Each row was made from one small tree. The marks that hang from a mark follow it in brackets, in the order of their numbers. Every link used is in the known rows. Write each row's tree.
Known rows:
k_995(k_147(k_517(k_471 k_979(k_811)))): [ 25  23 -25  30  -9   5 -17  56  -8 -29 -29 -11  19  -4   6 -13  10  16
 -19 -63 -16 -16  -8  10  17  18]
k_287(k_517 k_811(k_979) k_820): [ 11 -39   7  14   3  28 -46 -19  15  10   1 -10  -4 -21  26  -3 -17  23
  -9   9  20   7  10  -1  12  12]
k_820(k_287(k_517 k_811)): [ 11 -37 -16  -1  21  32 -43  -8  12   9 -18  -6   5  -9   0  -4   1  38
 -19  21  -5   1  -5   5   9  24]
k_517(k_979(k_811)): [  6   9   4   9  -8   0   8  17 -12 -13 -21  -4  26   8  15   1   4   1
  18 -22 -13 -12 -21  19 -16   9]
k_517(k_287(k_811(k_979)) k_471 k_558): [ -1  -3   6 -10  -3  24 -39  19  32  -2 -40 -51  12   9  35   3 -35  18
 -16 -11  -2 -28   5 -38   5  -6]
k_287(k_517(k_471) k_811(k_979)): [ 21 -24  -6  11   5  22 -38  -7  -1   1 -19 -33  -4 -21  13  15 -10  14
 -27  -7  17  -7   4 -30  28  19]
k_995(k_147(k_517(k_979) k_717)): [ 49  20  -4   3 -11  22 -28  48  -3 -41  -8 -12   4 -10 -18 -27  17  20
 -13 -31 -29  12  12  37  26  29]
k_471(k_517): [  0 -10 -23  12  -4 -11 -11  -4   4 -18   1  17   7  -7  -9 -10  12  -4
   0 -19   4  -3  -5 -17  12   1]
k_717(k_287(k_517(k_471))): [  9 -18 -30  10  10  26 -38   2 -10  -5 -10 -37 -17  10   5  18 -11  33
 -21 -32  12   0 -24  -2  18   6]
k_995(k_147): [ 12  14   1  12  -8  -4   5  12   4  -8  -5  -4   5  -2  10 -17  13  13
 -15  -6 -16  11  14  12  14  16]
k_517(k_287(k_811(k_979)) k_471): [  8  -7  11  -2  -8  21 -20  21  37   8 -25 -38  -2   0  27   9 -19  22
 -26 -18  14 -16   8 -42  10   8]
k_717(k_287): [  6  -5   3   4   1  14  -9   2  11  10   0 -13  -4  11   1  -3  -7  21
  -1 -10  17   5 -12  11  -2  -3]
k_147(k_517(k_287(k_811)) k_995): [ 25   5   1   2 -23  40 -28  37  35   8  22   5  -8 -14  -3  -9 -15  33
 -37 -20  24   2  28 -21  17   0]
k_287(k_811 k_820): [-13 -34   3  12  12   8 -43 -15  27  22  23   3  -8 -26  15 -11 -25  17
  15  10  14   5  10   2   4   4]
k_820(k_287): [ -3 -10  -4  -2  13  11  -8   9  17  14 -20   7  17  15  -1  -9   6  17
 -11   8  -7  -8  -8   8  -7  15]
k_995(k_147(k_517(k_558))): [ 21  15 -21   8 -11  10 -27  27   2 -27 -18  -5  15  -4   1 -26   0   6
 -16 -13 -21  -5  12  21  20  -9]
k_995(k_147(k_517(k_471 k_558) k_717)): [ 31  22 -31  -2   1   9 -55  48  -5 -42 -21 -30   0 -19 -13 -31  -1   2
 -27 -24 -38   0   9  15  43   5]
k_717(k_287(k_517 k_811)): [ 22 -29 -10   8  10  37 -42 -11   5   8   2 -27 -14 -12   7   7 -13  35
  -7   6  22  15  -9  10  12   3]
k_517(k_287(k_820) k_471 k_558 k_979): [-33  -8 -21  -1   6  25 -51  22  25 -30 -27 -41  14  34  41   9 -49  43
  15 -45 -27 -43 -25  -5  -8  -6]
k_147(k_717(k_287) k_995): [ 30  17  13   3 -14  24 -19  25   2   8  22  -5  -5  -5 -15 -13   3  28
 -25 -11   8  32  19  18  15  14]
k_287(k_517 k_820): [ -9 -27 -22   8   9  16 -39 -14  -1 -10  10  -1 -13  -4  13  -1 -11  23
   0  -4  -2   2 -10  11   5   1]
k_820(k_287(k_517)): [  5 -21 -23   0  13  26 -23  -1   1  -4 -27  -2   7  15  -3   1  11  29
 -25   7 -10  -6 -15  11   1  20]
k_979(k_811): [  1  12  -7   7  -3 -13   5  12  -6   2 -10   0  10  -5   7  -7   8 -12
   7  -4  -5  -1  -7   6 -12  -4]
k_995(k_147(k_717)): [ 32  21   5   1  -3  -1 -12  26  -1 -20  -1 -13  -3 -14  -6 -30  23   6
 -17   4 -31  29  20  25  22  20]
k_287(k_517(k_471 k_979) k_811 k_820): [-10 -48 -19  19  21  32 -68 -12   2 -12   3 -26  -8 -16  21  17 -35  44
   9 -25   1 -17 -12  -4  23  20]
k_517(k_287(k_820) k_471 k_558): [-38 -10 -24  -4   9  12 -49  15  30 -17 -18 -36  -2  20  33   3 -46  25
  -1 -24 -17 -34 -16 -15  -5 -16]
k_717(k_287(k_517(k_471 k_558) k_820)): [-20 -33 -41  14  19  28 -70  -6   4 -14 -12 -42  -3  14  24   5 -37  38
   0 -24   1 -14 -32  14  12 -10]

Which tree is each row?
[  4   1 -24   4  -1  17 -23   9 -31 -35 -46 -24  36  11  23   6  -7  13
  20 -18 -32 -25 -28  26 -15  -4]
k_287(k_517(k_558 k_979(k_811)))
[ -2   3 -25  14  -8  -9 -16  13  -8 -43 -34   0  48   7  14 -13  -1  -4
  29 -36 -23 -27 -25   5  -7  -7]
k_471(k_517(k_558 k_979(k_811)))
[ -2 -22 -38   5  22  25 -38   6  -4  -6 -32 -16   2  12  -3   9   5  32
 -30  -9 -12 -17 -23  -9  15  24]
k_820(k_287(k_517(k_471)))
[-17 -22 -17   9 -13  17 -35  12  38 -36  -5   0  14  17  20  -8 -17  39
  13 -54  -3 -25 -19  -9  -5   4]
k_471(k_517(k_287(k_820) k_979))
[ 38  17   6   6  -5  15 -22  30   9  -6   0 -27  -6  -4  -5 -31  17  28
 -21  -8 -15  36   6  38  16  18]
k_995(k_147(k_717(k_287)))
[ 29 -30  -4  17   1  36 -45   1   6  16 -21 -44  -7 -10  16  11 -16  37
 -29 -20  32   2  -8 -16  25  15]
k_717(k_287(k_517(k_471) k_811(k_979)))
[-13  -1 -34 -11 -13   5 -25  14  25 -37 -24 -13  16  18  10  -9 -10  11
  -3 -25 -19 -22 -15 -23  -1 -18]
k_471(k_517(k_287 k_558))
[ -7  -4 -22  -6 -16  18 -24  20  18 -52 -34 -21  31  31  15  -4 -17  26
  13 -44 -27 -36 -20 -12  -9  -7]
k_471(k_517(k_287 k_558 k_979))
[-15 -14 -29  16   8  19 -43   3 -11 -32 -24 -20  31  11  33  -1 -22  21
  28 -17 -30 -25 -28  35 -16  -5]
k_287(k_517(k_558 k_979(k_811)) k_820)
[ -2 -20 -21  -3  13  44 -40   3  -9 -25 -52 -20  40  34   9   3 -12  44
   3  -5 -37 -31 -25  28  -6  17]
k_820(k_287(k_517(k_558 k_979)))
[  3 -34 -30   6  18  37 -72  -7  -1  -5 -21 -52  -6  -5  15  11 -33  34
  -7  -8   6  -7 -18  -3  22  -4]
k_717(k_287(k_517(k_471 k_558) k_811))
[  0 -29 -27   6  15  34 -60  -4 -17 -27 -29 -45  14  -9  16  18 -33  35
   9 -19 -21 -26 -17  -6  22   9]
k_287(k_517(k_471 k_558 k_979) k_811)
[-16   1   0   6  -9  17 -19  28  28 -14 -15 -17  19  23  43  -4 -20  29
  17 -33 -13 -25 -24  17 -30   1]
k_517(k_287(k_820) k_979(k_811))
[-17   5 -11 -11  -3  26 -31  28  10 -34 -43 -48  20  35  26  16 -34  33
   5 -42 -32 -46 -21 -13  -1  -4]
k_517(k_287 k_471 k_558 k_979)
[ 39 -28   9  10  -6  40 -30  -9  12  18 -13 -33  -3  -6  14   4  -7  31
 -21  -2  32  10  -2   2  12  12]
k_717(k_287(k_517 k_811(k_979)))
[ 43  20   7   3 -23  33 -25  42  -9 -21  13  10   4 -13 -29 -10   7  21
 -20 -35  -4   6  25  14  22  21]
k_147(k_517(k_979) k_717 k_995)
[ 17 -42   8  17   3  41 -55 -18  29  19   0 -24  -6  -9  26  -7 -24  40
 -11  -2  37   7  -2  11   8   8]
k_717(k_287(k_517 k_811(k_979) k_820))
[ -5  -2 -38  11   6  12 -37  21 -34 -38 -50 -38  29   8  23  15 -13  15
   9 -32 -30 -35 -32  10   0   1]
k_287(k_517(k_471 k_558 k_979(k_811)))
[ 43   5 -11  -5  -5  29 -42  32   9  -9   5 -16 -22 -12 -24 -17   3   9
 -20 -20  11  20  -6  28  10  -2]
k_147(k_517 k_717(k_287))
[-14 -42 -23   7  20  25 -70 -25  10 -10   2 -18  -1 -19  26  -6 -34  23
  13  18  -8  -3   0  14   9  -6]
k_287(k_517(k_558) k_811 k_820)
[ 42  21 -25   5   2   6 -40  49  -4 -29  -6 -17 -18 -23 -21 -26  15   4
 -39 -32 -19  19  13  11  43  17]
k_995(k_147(k_517(k_471) k_717))
[ -4 -44 -15  11  17  23 -55 -24  13   0  17  -7 -19 -26  19  -3 -22  25
   2  13   8   6   2   6  14   4]
k_287(k_517 k_811 k_820)
[-32 -26 -21  -3  16  20 -71   7  39  -5 -10 -42  -3   0  38  -1 -52  30
   6 -10 -10 -25  -8 -20   2 -14]
k_517(k_287(k_811 k_820) k_471 k_558)
[-20 -30 -36  15  17  13 -50  -6  -4 -16   4 -14 -17  -4  13  12 -18  21
 -10 -20   3 -11 -14 -11  17   6]
k_287(k_517(k_471) k_820)
[ 10 -30  28  17  -1  28 -38 -12  44  35   7 -14   2 -10  30 -16 -26  29
   0  -3  40   6   5   8   3   7]
k_717(k_287(k_811(k_979) k_820))
[-19 -27   4  -3   5  37 -55   5  43 -18 -14 -31  17  13  41  -6 -53  45
  30 -10 -21 -29  -7  11 -11  -7]
k_517(k_287(k_811 k_820) k_558 k_979)
[ -5 -16  15  -8  -6  26 -47   2  52   5 -21 -30  14   7  48 -14 -43  23
   0   2   2 -20   9  -7 -11 -12]
k_517(k_287(k_811(k_979) k_820) k_558)
[  5 -21 -16  24   1  33 -42   7   0 -11  -8 -21  11  14  29   1 -11  42
  14 -38   6 -10 -39  42 -17   5]
k_717(k_287(k_517(k_979(k_811)) k_820))
